What can hang from each mark
Z: D G
U: D
S: D
G: F
J: D
D: J P S U Z
P: B D
F: G

Every row comes from one small tree of marks. The marks that hang from a mark follow it in brackets, in alphabetical order. Every link used is in the known rows. Which tree was each row made from?
Known rows
S{D}: [-2.15 -0.91 -1.99 -0.59 -0.05 -2.95  0.13 -1.01  4.01 -2.43  0.01 -2.61
 -1.75  0.35  0.21  1.50 -0.41 -0.47  0.45  2.85  3.24 -1.77]
P{B D{S Z}}: [-0.82 -1.48  0.91 -0.17  2.08 -0.66 -2.14 -0.93  1.38 -1.92 -3.08 -0.87
  1.39  1.24 -2.46  4.03  0.38 -0.38  1.69  1.89  3.55  0.20]
D{P{B}}: [-2.49 -1.91  2.22  2.27  1.08  0.54  1.28 -1.83  1.12 -1.25 -1.86 -3.72
 -0.72 -1.51 -0.76  2.70 -1.88  0.54  2.05  0.81  3.67 -0.43]
J{D}: [-2.34 -0.24 -0.90  1.21  0.49 -2.21  2.09  0.32  2.90 -3.33 -0.24 -1.65
 -4.72  1.13 -1.79  1.89 -0.48 -0.98  1.82  2.01  4.08 -3.64]
Z{D{J S} G{F}}: [-0.56 -3.72 -1.59 -1.37 -2.64 -4.03 -0.11 -0.37  1.11 -2.38 -0.72  2.97
 -1.50  0.31 -0.50  5.38  2.62  0.36  1.05  3.33  2.20 -2.59]
Z{D{S} G}: [-1.31 -2.37 -3.03  0.87 -2.44 -2.93  1.43 -1.16  3.21 -2.52 -0.53  2.31
 -2.72 -0.76 -1.70  2.39  0.72 -1.38  0.02  1.70  3.36 -4.64]
G{F}: [-3.08 -1.82 -0.83 -0.64  0.81 -3.60  0.18  0.27  0.68 -3.62 -2.49 -1.17
 -1.55 -0.70 -0.41  3.64  0.02  1.36  0.54  4.57  3.03 -3.20]
D{J P{B} Z}: [-2.08 -2.85  3.58 -0.16  0.17  2.02 -2.26 -0.61 -0.08  0.32 -0.16 -3.61
  2.19  1.04 -1.67  5.87  0.32 -1.80  3.47  1.24  0.86  2.63]
U{D{J P}}: [-1.73 -0.19  1.20  0.66 -2.10  0.09  0.93 -0.64  0.23 -2.36 -0.93 -2.45
  2.46 -0.71 -3.07  3.69 -0.48 -1.03  3.45  1.50 -0.28 -0.22]
P{D{Z}}: [-2.55  0.07  0.03 -0.73  1.06 -0.92 -2.08  1.43  2.06 -3.23 -2.19 -1.63
  0.60  1.78 -3.58  2.57  1.01 -1.60  1.08  2.72  2.95 -2.11]
U{D{J S}}: [-0.45 -0.20 -1.35 -0.36 -2.08 -1.88  0.09 -1.06  0.43 -3.01 -1.01  0.07
  2.82 -0.32 -2.67  4.29 -0.38 -1.54  2.88  2.46 -0.48 -1.01]
U{D{J Z{G}}}: [-2.59 -1.83 -0.40 -1.15 -3.32 -0.82 -1.23 -0.31  1.73 -3.55 -0.39  0.04
  2.84 -0.24 -5.11  5.46  2.04 -2.96  0.80  2.67 -1.15 -0.33]
F{G}: [-3.16 -1.46 -0.66  0.00  0.52 -3.85  0.51  1.43  2.16 -2.81 -3.08 -1.88
 -0.03 -0.91 -0.76  3.61 -1.12  0.88  0.27  3.22  3.94 -4.29]
P{B D{S U}}: [-1.31 -1.41 -0.03  1.25  2.42 -2.58  0.27 -2.31  0.91 -1.35 -3.99 -0.59
  1.30 -0.81 -0.73  2.82 -1.57  1.28  1.59 -0.22  4.76 -1.61]
D{P{B} S Z}: [-0.89 -2.13  1.18  2.17  0.48  0.92 -0.99 -2.18  0.37 -0.36 -0.83 -2.34
  1.69 -0.64 -0.72  5.11 -0.93 -0.38  3.09  1.76  2.44  1.52]
D{U}: [-3.76 -1.05 -2.11  0.98  0.64 -2.71  0.93 -0.79  1.06 -1.59 -1.63 -1.61
 -0.13 -1.86 -0.57  2.34 -1.94 -0.98  0.74  0.78  2.84 -4.40]
S{D{P{B}}}: [-1.71 -2.11  1.01  1.12  0.68 -0.88  0.80 -2.54  3.13 -0.90 -0.68 -4.19
 -1.07 -0.55  1.04  2.16 -1.22  1.25  1.88  1.16  3.95  1.11]
S{D{P}}: [-1.82 -0.65 -0.54  1.22 -0.35 -1.74  0.74 -1.39  3.38 -1.73  0.42 -3.86
 -1.02 -0.26  0.76  1.57 -0.85  0.63  1.85  2.38  3.58 -0.39]
Z{G}: [-3.36 -1.60 -1.15  1.46 -1.46 -2.75  0.96 -0.79  3.72 -4.16 -1.05 -0.44
 -1.61 -1.84 -2.51  2.51 -0.11 -0.78 -1.26  2.83  3.89 -3.82]
S{D{J Z{G}}}: [-2.09 -2.56 -0.95 -1.82 -2.22 -2.32 -2.75 -0.57  4.18 -2.24  1.78 -1.25
  0.62  1.59 -1.24  4.82  2.41 -2.17  0.30  3.48  1.52  0.96]
P{B D{J Z}}: [-1.80 -2.03  2.98 -2.20  1.72  0.37 -3.20  0.38  1.00 -1.35 -2.47 -1.94
  1.92  2.68 -3.34  4.70  1.49 -1.67  2.00  1.45  2.17  1.29]
U{D{J Z}}: [-2.24 -1.07 -0.31 -2.01 -1.78 -0.23 -1.63  0.29  0.42 -2.48 -0.59 -1.10
  3.06  0.84 -4.40  5.09  1.11 -3.44  2.38  2.45 -1.98 -0.18]
Z{D{J U}}: [-2.46 -2.49 -1.77 -1.73 -0.69 -1.91  0.39  0.27  0.20  0.45 -0.50 -0.05
 -0.89  0.80 -0.84  2.87 -0.05 -2.88  2.35 -0.76  0.99 -3.96]

Write each row's tree
[-2.32 -1.86  1.36 -2.03 -0.61 -2.60 -3.21  1.51  1.49 -3.88 -1.85  0.17
  1.67  1.90 -3.36  5.59  3.52 -0.04  0.57  4.48  2.51 -0.33]  P{D{J Z{G{F}}}}
[-0.98 -0.76 -0.29  2.41 -0.94 -1.66  0.02 -1.70 -0.91  0.25  0.17 -1.61
  3.11 -1.20  1.06  4.75 -1.78  0.04  4.14  0.73  2.04 -0.54]  D{J P S U}
[-1.06 -0.08 -1.27  4.09 -0.01 -2.37  2.90 -1.60  0.93 -1.20  0.14 -1.45
 -2.09 -0.67  0.59  3.03 -1.90  1.02  4.00  0.37  4.42 -2.49]  J{D{P S U}}
[-2.69 -2.53  2.27  1.31  0.91  1.66 -0.87 -1.21  0.79 -0.45 -1.12 -3.69
  0.65 -0.46 -1.70  4.30 -0.62 -0.97  2.27  1.20  2.25  0.93]  D{P{B} Z}
[-0.79 -1.70  0.77  1.79 -3.06 -0.42 -2.12 -1.00  1.14 -1.59  1.52 -0.50
  2.99  0.00 -1.64  6.50  1.36 -1.45  2.61  3.19  1.60  1.40]  D{J P S Z{G}}
[-2.19 -3.00 -0.93 -1.10 -2.77 -1.96  0.42  0.15  2.70 -1.88  0.07  1.13
 -2.28  0.74 -2.58  3.21  1.84 -2.63  0.39  1.16  2.10 -3.55]  Z{D{J} G}
[-0.96 -0.19 -0.93  1.78 -1.95  0.19 -0.03 -1.44  0.21 -2.30 -0.77 -1.17
  3.18 -1.14 -2.92  4.35 -0.40 -0.98  3.38  2.44 -0.29  0.21]  U{D{P S Z}}
[-2.29 -0.92  1.17 -1.14 -1.07 -1.38 -3.02  1.28  2.56 -3.45 -1.00 -0.28
  1.71  2.06 -4.30  4.49  2.75 -1.94  0.63  2.93  2.53 -0.72]  P{D{J Z{G}}}
[-1.18 -3.01 -0.71 -1.12 -2.12 -3.24 -3.05 -0.24  0.71 -2.95  0.10  1.44
  2.11  0.44 -1.25  7.79  2.71 -0.50  1.14  5.45  1.19  0.32]  D{J S Z{G{F}}}
[-3.38 -2.53  0.84  1.48 -2.36 -0.47 -1.52 -0.87  0.49 -0.43  0.87 -1.60
  3.14 -1.09 -1.66  5.97  0.72 -1.60  1.97  0.93  1.25  0.12]  D{J P U Z{G}}
[-2.82 -3.86 -1.76 -0.90 -1.67 -3.79  1.33  0.06  2.20 -3.24 -1.95  1.78
 -3.86 -0.66 -1.48  3.25  1.96  0.51 -0.75  3.00  3.28 -4.53]  Z{D G{F}}
[-1.52 -0.37 -2.79  2.37  0.41 -3.69  2.38 -1.21  1.64 -1.91 -0.20 -0.20
 -2.71 -0.12 -0.04  3.00 -1.57 -0.14  2.78  0.99  4.07 -3.75]  J{D{S U}}
[-1.09 -2.01 -1.01 -0.20 -2.58 -1.83 -2.72 -0.50  1.77 -2.49  1.06  0.93
  2.31  0.69 -2.29  6.47  1.84 -2.60  1.06  3.83  1.26 -0.12]  D{J S Z{G}}
[-1.98 -2.68  1.09  0.20  0.49  0.13 -1.17 -2.05  2.83 -0.25  0.02 -4.08
  0.12  0.49  0.26  3.54  0.01 -0.13  1.97  1.58  2.55  2.49]  S{D{P{B} Z}}
[-3.34 -2.07 -0.89 -1.39 -0.18 -1.20 -2.58  0.33 -0.34 -0.24  0.12 -1.48
  2.80  0.67 -1.33  5.51  0.29 -3.31  2.11  1.26  0.00 -1.09]  D{J U Z}
[ 0.09 -1.17  2.08 -0.46  1.50 -1.50 -1.41 -0.98  1.01 -1.81 -2.84 -0.79
  1.53  1.56 -1.58  3.99  0.07  0.11  2.58  1.37  3.70  0.44]  P{B D{J S}}
[-0.40 -2.64 -0.03  1.52 -0.07 -0.06  1.71 -2.00  0.73  0.36 -1.38 -0.85
 -1.86 -0.32 -0.07  2.57 -1.14 -0.15  3.20 -0.26  3.07 -1.47]  Z{D{P{B} S}}
[-0.79 -2.41  1.32  2.29  0.41 -0.79  0.22 -3.07 -1.24  1.07 -0.98 -2.03
  3.00 -1.49  1.37  5.37 -2.11  0.68  4.10 -0.53  2.43  1.11]  D{J P{B} S U}
[-3.35 -2.46  1.22  2.85  1.39 -0.42  1.63 -2.65  0.15  0.21 -2.26 -3.49
  0.49 -2.75  0.24  2.99 -2.80  0.89  2.19 -1.04  3.58 -1.08]  D{P{B} U}
[-2.14 -1.13 -0.43  0.20 -0.52 -0.61 -1.25 -0.82  2.99 -1.08  1.06 -3.79
  0.18  0.77  0.05  2.97  0.31 -0.78  2.01  2.69  2.22  0.98]  S{D{P Z}}
[-1.30 -3.17 -2.88  0.14 -2.83 -3.42  0.57 -1.39  1.42 -0.57  0.11  2.59
 -0.23 -0.57 -0.70  4.16  0.71 -1.77  1.13 -0.01  2.09 -3.68]  Z{D{J S U} G}
[-1.55 -1.48  2.95 -1.24  1.96 -0.74 -1.27 -0.13  1.38 -2.01 -3.12 -1.94
  0.66  1.73 -2.57  3.22  0.32 -0.33  1.85  0.90  3.49 -0.01]  P{B D{J}}
[-2.19 -3.38 -0.56 -2.80 -1.88 -3.55 -3.01 -0.35  3.15 -2.57  0.92 -0.65
  0.56  1.40 -0.24  5.97  3.21 -0.27  0.23  4.95  1.52  1.31]  S{D{J Z{G{F}}}}
[-4.04 -2.32 -0.48  2.98 -1.66 -0.87 -0.19 -1.37  1.37 -1.23 -0.15 -1.68
  1.67 -2.49 -1.60  4.37 -0.08 -0.77  0.72  1.03  2.61 -1.54]  D{P U Z{G}}
[-1.86 -2.20  3.52  0.89  0.48  0.79 -0.03 -1.27  0.27 -0.35 -1.01 -3.67
  0.77 -0.10 -0.77  4.30 -0.97 -0.33  3.26  0.67  2.36  1.23]  D{J P{B}}
[-2.42 -1.93 -0.50  1.10 -2.06 -1.34 -0.96 -1.53  4.23 -2.08  1.31 -2.60
 -0.10 -0.26 -0.70  3.42  1.17 -0.27  0.47  3.02  2.97  0.77]  S{D{P Z{G}}}
[-0.26 -2.45  2.45  0.76 -0.19  1.25 -2.40 -1.58 -0.50  0.49  0.16 -2.30
  3.18  0.84 -0.65  6.78  0.01 -1.24  4.30  1.72  1.02  3.23]  D{J P{B} S Z}
[-2.15 -1.85 -0.27 -0.55 -0.94 -1.12 -2.14 -1.02  1.23  0.93  1.65 -3.55
  2.57  0.87  0.95  4.75  0.33 -1.12  3.16  1.19  0.98  1.88]  S{D{J P U Z}}
[-0.55 -1.63  1.09  2.53  0.59  0.30  0.70 -1.58  1.31 -0.90  0.18 -2.05
 -2.06  1.18 -0.94  4.77 -0.37 -0.10  4.14  1.33  3.50  0.98]  J{D{P{B} S Z}}
[-3.04 -1.67  0.78  0.59 -0.66  0.27 -1.89 -0.14 -1.03  0.65  0.57 -2.99
  3.47  0.02 -0.86  5.51 -0.16 -2.11  3.62  0.69  0.29  0.38]  D{J P U Z}
[-1.25 -1.06 -1.91  0.45 -0.45 -3.21 -0.60 -1.21 -0.26 -0.72 -0.28 -0.19
  2.44 -0.59  0.50  4.67 -1.23 -1.21  2.75  1.34  1.71 -2.19]  D{J S U}
[-1.23 -0.85  0.60 -0.13 -1.07 -1.35 -0.55 -0.85  2.67 -1.05  1.33 -3.82
  0.30  1.06  0.84  3.00 -0.11 -0.17  2.88  2.27  2.39  1.14]  S{D{J P}}
